Each row was made from one small tree. The marks that hang from a mark follow it in brackets, in alphabetical order. Every link used is in the known rows. Write each row's tree.
Known rows:
repov{fiko{nirom{penofa}}}: [-1.73 -0.83  0.95  1.35 -2.37  1.40 -0.26  3.01 -4.32  1.63 -2.15 -2.75
  0.73 -0.53 -2.98  1.72 -1.88  1.14 -2.30  3.37 -0.85 -0.43 -1.23 -0.07]
fibus{nirom{penofa{zapi}}}: [-1.52  0.12 -0.79  1.89 -0.33  2.27  1.83  1.94 -3.61  2.19 -3.80 -1.89
  1.08 -0.11 -1.63  2.10 -0.87  1.37 -3.02  2.20 -0.16 -1.03 -1.81 -2.02]
sema{penofa{nirom repov{fiko} zapi}}: [-2.80 -2.47 -2.60  2.22 -0.52 -0.27 -1.19  2.23 -5.22  3.07 -4.16 -2.31
 -1.69 -0.65 -1.41 -0.62 -0.43  1.19 -2.80  3.59 -0.59 -4.20 -1.32 -1.94]
zapi{penofa{nirom repov sema}}: [-1.76 -0.33 -0.55  1.63 -2.18  2.28 -0.17  0.90 -2.97  0.77 -3.86 -1.94
  0.21  0.29 -2.42  1.41  0.18  3.02 -3.55  0.55  0.79 -4.33  0.58 -1.94]
fiko{nirom{penofa{sema zapi}} repov}: [-0.70 -0.13  1.35 -0.25 -0.84  3.63  1.85  2.11 -4.05  0.22 -3.83 -2.59
  1.36 -0.79 -4.34  3.32 -1.36  1.22 -2.96  3.61 -0.21 -4.92 -1.48 -1.27]
sema{penofa{nirom{fiko} repov zapi}}: [-2.03 -1.92 -3.08  2.99 -1.46  2.81  0.86  1.46 -4.00  2.18 -4.10 -1.50
 -1.21 -0.35 -0.22  1.19  0.58  1.36 -2.58  1.10  0.10 -5.74 -0.92 -2.64]
nirom{penofa{repov sema}}: [-1.77  0.28 -0.74  2.26 -2.75  1.43 -0.23  1.53 -2.80  0.50 -3.45 -1.82
  1.34 -0.63 -1.47  1.97 -0.21  2.29 -4.50  1.10  0.13 -3.01 -0.06 -0.97]
nirom{penofa{repov{fiko} sema}}: [-2.08 -0.33 -0.47  2.40 -2.27 -0.08 -2.10  2.34 -3.09  0.81 -3.66 -2.60
  1.22 -1.17 -2.02  1.30 -1.18  2.12 -4.81  3.06 -0.51 -1.92 -0.35 -0.22]
repov{fiko{nirom{penofa{sema}}}}: [-1.55 -0.95  1.30  1.05 -1.43  1.11 -0.75  2.99 -4.11  0.84 -2.85 -2.26
  1.13 -1.14 -3.37  2.51 -1.81  1.20 -2.49  3.59 -0.69 -1.85 -0.93  0.42]
sema{penofa{repov zapi}}: [-2.53 -1.35 -3.11  2.98 -1.47  0.23  0.89  1.45 -4.80  1.96 -3.38 -1.63
 -1.36 -0.53 -0.17 -0.97  0.42  1.18 -3.17  1.27 -0.21 -4.28 -1.31 -2.12]
repov{fiko}: [-2.02 -0.88 -0.18  2.23 -1.79 -1.61 -0.69  2.47 -4.51  1.41 -2.11 -0.65
 -0.93 -1.18 -1.19 -0.30 -1.43  1.06 -1.45  2.16 -0.49 -0.46 -1.67 -0.22]
penofa{nirom repov sema}: [-2.17 -0.78 -1.21  1.66 -1.72  1.31 -0.33  1.36 -3.99  1.21 -3.84 -0.54
 -0.29 -0.51 -1.36  0.74  0.47  1.85 -2.18  1.33  0.29 -4.64 -0.01 -1.67]
fiko{nirom{penofa{repov sema zapi}}}: [-1.66 -0.65 -0.92  1.28 -1.39  3.77  0.95  1.89 -3.65  1.25 -4.70 -3.02
  1.66 -0.05 -2.83  1.97 -0.03  1.74 -3.93  2.93 -0.28 -4.49  0.07 -1.79]
sema{penofa{nirom zapi}}: [-1.92 -1.98 -1.55  1.34 -0.16  0.72  1.22  1.81 -5.00  2.57 -3.39 -0.52
 -1.88 -0.18 -0.94  1.13 -0.25  0.81 -1.07  0.79  0.40 -4.52 -1.96 -1.97]
nirom{fiko penofa{repov sema zapi}}: [-1.09 -0.22 -1.51  2.84 -2.09  3.55  0.60  1.44 -1.91  0.53 -4.82 -2.05
  1.68 -0.69 -1.21  3.07 -0.01  2.27 -4.86  1.07  0.29 -4.28  0.09 -1.75]
sema{penofa{nirom{fiko} repov}}: [-2.26 -1.49 -2.55  3.50 -2.85  2.30  0.40  1.48 -4.03  1.56 -2.75 -1.14
 -1.21 -0.76  0.05  1.12  0.54  1.39 -2.21  0.57 -0.01 -4.83 -0.70 -1.99]
nirom{fiko{repov} penofa{sema zapi}}: [-0.06  0.21  0.73  1.34 -1.51  3.23  1.49  1.75 -2.27 -0.52 -4.11 -1.61
  1.41 -1.39 -2.70  4.35 -1.28  1.74 -3.92  1.86  0.37 -4.66 -1.53 -1.35]
fibus{nirom{fiko{repov} penofa{zapi}}}: [-0.65  0.77 -0.04  2.03 -1.15  4.13  2.31  1.85 -2.98  0.71 -3.71 -2.40
  1.52 -1.10 -2.41  3.57 -1.32  1.41 -3.49  3.26 -0.40 -2.61 -2.30 -2.31]
repov{fiko{nirom}}: [-2.09 -1.42  0.33  1.55 -1.80  0.06 -0.13  2.90 -5.47  1.59 -1.93 -1.55
 -0.76 -0.88 -2.36 -0.23 -1.31  0.65 -0.61  3.41 -1.03 -1.16 -1.33 -0.14]
sema{penofa}: [-2.15 -1.04 -1.10  2.56 -1.86 -0.80  0.97  1.75 -4.99  1.20 -1.51 -0.14
 -1.75 -1.09 -0.01  0.22 -0.37  0.77 -1.49  0.13  0.06 -2.60 -2.02 -0.63]

Write each row's tree:
[-2.23 -1.80 -1.55  1.24  0.01  0.24 -1.55  2.18 -4.32  2.07 -5.37 -1.69
 -0.32 -0.64 -2.31  0.39 -0.37  1.71 -2.81  3.79 -0.30 -4.44 -0.34 -1.57] | penofa{nirom repov{fiko} sema zapi}
[-2.45 -1.68 -1.88  1.68 -0.82  0.41 -0.94  2.16 -4.49  2.90 -4.64 -2.14
 -0.72 -0.01 -1.91 -0.57 -0.48  1.58 -2.49  3.80 -0.50 -3.14 -0.71 -2.16] | penofa{nirom repov{fiko} zapi}
[-1.84 -0.79 -1.10  2.01 -0.94  0.47 -1.49  2.31 -3.02  1.56 -4.93 -2.84
  1.27 -0.89 -2.31  1.51 -1.15  2.14 -5.07  3.52 -0.45 -2.82 -0.47 -1.04] | nirom{penofa{repov{fiko} sema zapi}}
[-1.21 -0.39 -0.64  2.68 -2.79  3.74 -0.01  0.90 -2.12  0.20 -3.96 -1.89
  0.49 -0.06 -1.72  2.53  0.24  3.07 -3.56  0.14  0.82 -4.86  0.84 -1.94] | zapi{penofa{nirom{fiko} repov sema}}
[-1.55 -0.09 -1.35  1.94 -1.51  2.03  0.38  1.46 -2.80  1.10 -4.81 -2.12
  1.32 -0.35 -1.74  2.02 -0.07  2.23 -4.74  1.63  0.27 -3.87 -0.26 -1.68] | nirom{penofa{repov sema zapi}}
[-2.60 -1.41 -0.67  2.00 -1.60  0.37 -1.34  2.49 -5.09  0.84 -3.26 -2.15
  0.00 -1.32 -2.53 -0.39 -0.44  1.22 -2.25  4.30 -1.07 -3.12 -0.18 -0.31] | penofa{repov{fiko{nirom}} sema}
[-1.25  0.50 -0.36  3.23 -2.19  3.25  1.55  1.98 -2.76  1.01 -2.61 -1.35
  1.34 -0.98 -0.74  3.24 -0.94  1.47 -2.72  1.17 -0.21 -0.58 -1.40 -1.23] | fibus{nirom{fiko penofa}}
[-1.62 -0.88 -1.41  2.50 -2.28  2.76 -0.12  1.38 -3.16  0.65 -4.02 -0.50
  0.05 -0.88 -0.78  2.10  0.58  1.89 -2.24  0.86  0.32 -5.08  0.20 -1.72] | penofa{nirom{fiko} repov sema}
[-2.68 -1.30 -1.25  2.06 -2.10  0.03 -1.51  2.18 -4.55  2.32 -3.31 -1.81
 -0.82 -0.45 -1.59 -0.60 -0.51  1.72 -2.14  3.18 -0.58 -2.25 -0.65 -1.49] | penofa{nirom repov{fiko}}
[-0.52 -0.83  0.21  0.82 -0.46  3.05  1.37  1.61 -3.47  0.12 -4.42 -0.37
 -0.07 -1.17 -2.57  3.48 -0.61  1.22 -1.59  2.09  0.45 -6.20 -1.46 -1.92] | penofa{nirom{fiko{repov}} sema zapi}
[-2.47 -1.87 -2.90  2.15 -0.95  1.32  0.65  1.44 -4.94  2.71 -3.98 -1.65
 -1.51  0.02 -0.79 -0.11  0.53  1.32 -2.46  1.64  0.02 -5.37 -1.13 -2.67] | sema{penofa{nirom repov zapi}}
[-2.03 -0.17 -0.70  2.04 -3.54  3.44  0.94  1.88 -3.93  1.41 -2.55 -3.20
  1.20  0.34 -2.24  1.11 -0.19  1.74 -3.35  2.19 -0.56 -2.35 -0.15 -1.52] | fiko{nirom{penofa{repov}}}
[-2.92 -2.47 -2.37  2.44 -0.87  0.45 -0.31  2.56 -6.02  2.38 -3.39 -3.14
 -1.13 -0.83 -1.98 -1.40 -0.44  0.61 -2.58  4.66 -1.36 -3.82 -1.24 -1.31] | sema{penofa{repov{fiko{nirom}} zapi}}
[-2.31 -0.88 -0.22  2.36 -3.06  1.63 -0.58  1.99 -4.35  1.28 -2.52 -3.99
  0.07  0.15 -3.18 -0.66 -0.82  2.25 -3.42  3.38 -0.79 -1.71  0.08 -1.14] | zapi{penofa{repov{fiko{nirom}}}}
[-2.07 -0.95 -0.20  1.79 -1.83  0.77 -1.96  1.67 -3.22  1.13 -4.01 -2.64
  0.03 -0.21 -2.99  0.86 -0.82  2.86 -3.81  2.50  0.15 -3.36  0.36 -1.25] | zapi{penofa{nirom repov{fiko} sema}}
[-1.11 -0.38  0.76  0.90 -1.44  1.69  0.43  1.24 -3.07  0.69 -3.23 -0.77
 -0.15  0.11 -2.47  2.74 -0.58  2.46 -2.13 -0.19  1.12 -3.57 -0.34 -1.23] | zapi{penofa{nirom sema}}
[-1.43 -1.24 -2.01  2.19 -1.03  3.23  0.52  1.38 -3.12  1.23 -5.29 -0.81
  0.20 -0.53 -1.09  2.07  0.62  1.83 -2.55  1.31  0.40 -5.91  0.07 -2.40] | penofa{nirom{fiko} repov sema zapi}
[-0.28  0.12  1.60  1.08 -2.28  3.68  1.02  1.18 -2.42 -0.77 -3.16 -1.34
  0.30 -0.77 -3.35  3.95 -0.97  2.49 -2.57  0.72  0.87 -5.25 -0.67 -1.54] | zapi{penofa{nirom{fiko{repov}} sema}}
[-1.75  0.21 -0.68  2.53 -2.74  1.19 -0.01  0.90 -2.89  0.05 -3.22 -1.90
  0.31 -0.24 -1.75  0.61  0.10  2.87 -4.22  0.31  0.56 -3.41  0.43 -1.24] | zapi{penofa{repov sema}}
[-2.39 -0.37 -1.85  2.68 -0.72  1.24 -0.68  2.41 -3.72  2.69 -4.60 -3.73
  1.31 -0.55 -2.07  0.37 -1.09  1.75 -4.71  4.97 -1.15 -0.73 -1.18 -1.88] | fibus{nirom{penofa{repov{fiko} zapi}}}
[-1.35  0.07 -0.47  1.55  0.58  1.92  1.17  1.95 -3.36  1.35 -4.59 -1.40
  1.45 -0.81 -1.96  2.91 -0.83  1.44 -3.25  2.30  0.02 -2.36 -1.47 -1.43] | fibus{nirom{penofa{sema zapi}}}
[-2.39 -1.86 -1.23  1.51 -0.27  0.95 -0.73  2.52 -5.04  1.46 -4.60 -2.39
  0.19 -0.91 -2.80 -0.40 -0.28  1.11 -2.56  4.66 -0.96 -4.09 -0.32 -1.12] | penofa{repov{fiko{nirom}} sema zapi}
[-1.10  0.40 -0.03  2.89 -1.26  2.98  0.78  2.00 -2.53  0.24 -3.32 -0.91
  1.74 -1.55 -1.17  4.08 -0.74  1.53 -3.16  1.31  0.01 -1.88 -1.13 -0.62] | fibus{nirom{fiko penofa{sema}}}
[-1.32 -1.34  0.71  0.64 -0.10  1.60 -0.21  2.98 -4.07  1.48 -4.21 -2.59
  1.28 -0.74 -3.60  2.69 -1.58  1.12 -2.77  4.03 -0.63 -2.70 -1.04 -0.44] | repov{fiko{nirom{penofa{sema zapi}}}}
[-2.77 -1.43 -2.33  2.45 -2.22  0.85  0.14  1.44 -4.96  2.12 -2.70 -1.34
 -1.59 -0.28 -0.53 -0.08  0.44  1.32 -2.21  1.06 -0.04 -4.55 -0.94 -1.83] | sema{penofa{nirom repov}}
[-1.23  0.13 -0.92  3.19 -3.29  3.02 -0.03  1.56 -1.91 -0.08 -3.59 -1.66
  1.68 -0.98 -0.93  3.09 -0.14  2.35 -4.67  0.54  0.19 -3.37  0.19 -1.01] | nirom{fiko penofa{repov sema}}
[-1.88 -1.20 -1.84  1.24 -0.43  1.77  0.15  1.33 -3.92  1.76 -5.19 -0.92
 -0.25 -0.03 -1.64  0.97  0.66  1.81 -2.50  1.97  0.34 -5.56 -0.19 -2.37] | penofa{nirom repov sema zapi}
[-0.70  1.01  0.95  2.11 -1.56  3.44  1.22  1.98 -2.78 -0.69 -3.14 -1.60
  1.81 -2.13 -2.55  4.39 -1.31  1.53 -3.50  2.78 -0.25 -3.03 -1.85 -0.99] | fibus{nirom{fiko{repov} penofa{sema}}}
[-0.79 -0.26  0.47  1.42 -2.69  2.81  1.64  1.66 -3.76  0.42 -2.40 -0.57
 -0.58 -0.99 -1.88  2.50 -0.80  1.34 -1.02  1.47  0.17 -4.05 -1.75 -1.72] | penofa{nirom{fiko{repov}}}
[-2.14 -0.97  0.07  1.97 -2.12  1.49 -1.24  2.04 -4.05  0.46 -3.24 -3.45
  0.55 -0.49 -3.59  0.16 -0.82  2.38 -3.57  3.50 -0.60 -3.00  0.43 -0.60] | zapi{penofa{repov{fiko{nirom}} sema}}
[-1.87 -0.26 -0.26  1.75 -2.65  3.37  0.35  1.95 -3.75  0.72 -3.32 -2.66
  1.52 -0.32 -2.64  1.96 -0.14  1.83 -3.72  2.38 -0.34 -3.69  0.21 -0.92] | fiko{nirom{penofa{repov sema}}}
[-1.73  0.56 -1.30  3.63 -2.08  3.54  0.16  1.63 -2.33  0.31 -3.91 -2.00
  2.01 -1.38 -1.01  2.93 -0.12  1.99 -4.51  2.11 -0.31 -2.57 -0.23 -1.37] | fibus{nirom{fiko penofa{repov sema}}}
[-1.87 -0.52 -1.26  1.59 -2.32  4.03  1.56  1.86 -3.94  2.13 -3.88 -3.53
  1.18  0.65 -2.50  1.04 -0.06  1.73 -3.65  2.77 -0.43 -3.22 -0.31 -2.24] | fiko{nirom{penofa{repov zapi}}}
